(in the rows, 128 means zero)
Known rows, with every step that occurs:
sarud nogo pobut samedo mukof: [156 134 138 141 108 141 130 138 124 133 129 126 181 158  24 100 150 120
 121 109 164 147 123 112 177]
luzod sarud mukof: [133 146 130 104 117 135 141 116  90 144 133 148 122 146  67 157 101 111
 142 118 117 133 129 110 116]
sarud mukof samedo: [129 136 125 103 119 158 103 140  95 158 137 147 119 114 113 139 124 134
 144 100 128 154 147 129 128]
luzod sarud nogo pobut samedo: [153 146 140 125 106 131 124 119 111 140 131 142 167 172   5 135 111 104
 130 112 136 130 120 105 170]
sarud luzod kove: [133 136 116 102 105 120 162 142 126 137 129 160 122 117 140 127 115 126
 150 118 132 127 115 115  90]
mukof samedo sarud: [129 123 128 107 117 163  81 138  97 159 134 139 117 164 104 142 128 147
 118  94 133 147 148 139 163]
luzod sarud nogo: [152 149 138 122 118 123 132 117 105 154 140 144 149 163  53 134  96 105
 129 115 123 123 114 112 141]
kove luzod sarud mukof samedo: [152 152 120  97  85 134 110 106  95 134 145 153 134 135  94 153  79 101
 146 114 122 152 135 114 140]
mukof samedo kove: [138 116 132 102 105 143  92 131  99 157 131 140 129 150 111 136 143 158
 123  98 134 144 133 143 161]
pobut nogo sarud: [144 124 119 128 112 125 154 123 116 101 136 126 164 144  53 149 177 102
 123 122 133 137 149 108 132]
luzod sarud nogo pobut samedo kove: [157 142 141 119 100 129 133 115 103 143 129 143 167 181   4 136 121 111
 127 114 143 131 115 106 169]
nogo pobut: [135 123 132 125 115 121 133 118 143 123 120 125 167 139  51 138 151 128
 131 126 148 145 139 118 169]
kove sarud nogo pobut: [160 148 139 133 116  83 112 117 105 142 145 118 177 136  43 115 108  87
 140 118 140 137 113 106 159]
sarud kove: [157 135 126 118 120 120 154 134 106 116 129 136 122 100 160 133 124 130
 141 125 122 131 105 129 143]
kove luzod sarud mukof: [152 153 119 101  89 127 129 102 100 126 143 148 134 134  97 151  79  95
 146 126 125 147 129 110 130]
nogo sarud samedo: [125 126 111 121 100 149 111 130 104 128 150 115 125 137  82 123 138  89
 124  99 103 127 138 117 145]
pobut nogo: [140 127 127 125 124 121 144 127 139 114 126 139 166 138  83 147 173 130
 124 130 147 137 143 115 129]
samedo sarud luzod kove: [130 132 116  99 111 145 160 137  99 144 127 150 109 167 118 136 126 130
 130 121 152 132 124 117 106]
pobut nogo sarud samedo kove: [142 122 116 114  99 134 140 124 113 117 138 130 164 154  48 144 190 109
 119 112 138 137 143 108 141]
kove luzod: [149 140 118 118  96 122 119 111 126 115 140 135 138 122 140 131  99 107
 136 133 132 143 129 122 138]
mukof samedo sarud kove: [143 126 126 102 113 159  94 140  86 153 135 143 114 151 119 144 126 148
 125  92 131 148 137 140 171]
luzod kove: [135 110 125  95 119 117 147 132 121 143 128 153 136 129 126 138 121 136
 142 132 138 130 117 125 105]
luzod kove sarud: [141 118 127  94 115  88 135 126 101 142 135 145 143 127 107 139 104 113
 150 130 133 129 108 115 106]
nogo sarud samedo mukof: [122 121 111 117  96 153 132 131  89 122 150 109 121 150  69 119 150  99
 117  91 107 136 135 114 136]
samedo kove luzod sarud nogo pobut: [168 134 130  99  79 112 150  97  96 137 132 140 159 171  65 136 127 121
 128 130 157 143 108 116 157]
nogo sarud samedo kove: [130 120 112 112  92 146 123 125  92 131 146 116 125 150  78 124 151  97
 121 102 114 128 130 118 146]

Rows:
[127 134 121 106 127 161 145 130  83 146 129 135 106 163 103 140 134 127
 125 125 154 144 139 121 117] => samedo sarud mukof
[156 131 126  97  84 115 150  98  92 130 130 140 136 165 101 142 122 125
 128 134 145 137 108 121 138] => samedo kove luzod sarud
[172 144 119 111  98 116 148 122 104 106 138 141 129  96 169 135 103 115
 147 128 125 141 106 126 151] => sarud kove luzod
[124 127 120 121 100 171 121 156 104 109 112 142 113 166  94 123 139 125
 127 117 155 127 129 116 138] => pobut samedo sarud luzod kove
[161 129 133  96  82 137  91 116  95 161 139 148 157 164  62 140 124 139
 128  94 142 156 130 130 185] => mukof samedo kove luzod sarud nogo pobut
[130 116 131 129 100 156 116 143 107 103 107 127 128 157  96 118 161 137
 120 125 153 125 119 126 153] => pobut samedo kove
[111 125 119 107 106 157 113 139 118 148 138 126 122 148 106 111 154 144
 114  89 129 139 123 122 135] => sarud samedo mukof
[145 123 133 118  81 137 122 117 121 103 111 131 171 168  13 141 155 123
 129 124 162 146 132 110 191] => nogo pobut samedo kove luzod sarud
[149 126 113 111  88 132 136 119 113 112 143 132 168 152  53 144 180 102
 122 113 140 142 143 106 144] => pobut nogo sarud samedo kove luzod
[144 147 118  99  79 134 114 106 107 129 147 142 136 152  89 139  92 105
 132 108 122 144 122 111 143] => kove luzod sarud samedo mukof
[156 122 133 103 105  97 126 132 104 142 134 146 170 139  58 125 112 105
 149 123 151 135 108 108 136] => luzod kove sarud nogo pobut samedo
[140 123 134 120  94 132 123 126 111 108 110 125 167 154  17 133 165 121
 135 123 166 148 133 109 180] => nogo pobut samedo kove sarud mukof
[146 135 128 108  99  92 150 116  85 133 128 128 130 148 109 126 136 120
 135 126 143 128  99 116 119] => samedo kove sarud luzod
[156 128 114 106  92 135 147 119  91 113 142 138 164 144  48 156 174 104
 131 112 141 156 154 107 135] => pobut nogo sarud mukof samedo kove luzod
[149 134 131 123 121 145 138 126 106 153 132 130 151 185  51 122 139 122
 114 121 170 143 130 118 163] => samedo sarud nogo pobut
[142 122 126  82 111 103 123 131  85 156 140 154 138 121  99 145 102 116
 158 116 133 142 118 116 106] => luzod kove sarud mukof samedo
[130 127 128 129  98 155 123 137 128 105 109 129 155 165  27 132 161 124
 127 117 164 144 143 110 181] => nogo pobut samedo sarud luzod
[151 127 136 106 102 123  83 128  85 166 140 136 143 151  88 128 127 138
 128  93 134 144 122 134 166] => mukof samedo kove sarud nogo
[153 144 132 108 112 119 151 116  91 126 131 147 124 138  95 157 100 116
 140 119 109 124 107 116 142] => luzod sarud kove
[142 124 125  86 114  96 141 128  89 148 136 150 138 119 103 141 104 110
 158 129 137 136 113 111  96] => luzod kove sarud mukof
[152 131 130 124  81 151 113 131  98 108 118 137 143 167  74 119 134 117
 124 123 155 131 114 117 163] => pobut samedo kove luzod sarud nogo
[152 148 122 109  89 119 121 100 112 120 141 144 138 142 100 148  81  98
 138 127 121 139 125 114 141] => kove luzod sarud
[150 130 123  99 102 157  90 135  86 148 139 145 117 147 123 145 116 141
 128  94 132 153 137 138 174] => mukof samedo sarud kove luzod
[125 138 126 113 108 107  99 126  92 140 145 115 133 140  85 117 121 107
 131  98 122 134 113 110 136] => kove sarud samedo mukof
[155 125 131  99 115  88 135 128 100 155 142 147 157 131  93 126  99 106
 149 125 140 130 102 113 113] => luzod kove sarud nogo
[121 123 126 134 112 175 105 149 105 105 111 127 117 171  88 124 145 126
 116 122 153 127 136 122 158] => pobut samedo sarud
[169 138 136 133  94 133 121 128 125 134 130 133 187 156  34 104 141 111
 126 118 170 147 119 113 185] => sarud nogo pobut samedo kove luzod
[140 122 130 126 101 152 125 134 119 102 109 127 157 160  34 137 162 128
 127 121 164 145 137 114 195] => nogo pobut samedo sarud kove
[129 116 132 131 100 148 132 134 126  98 110 119 163 159  18 127 172 136
 122 113 159 152 139 112 177] => nogo pobut samedo mukof
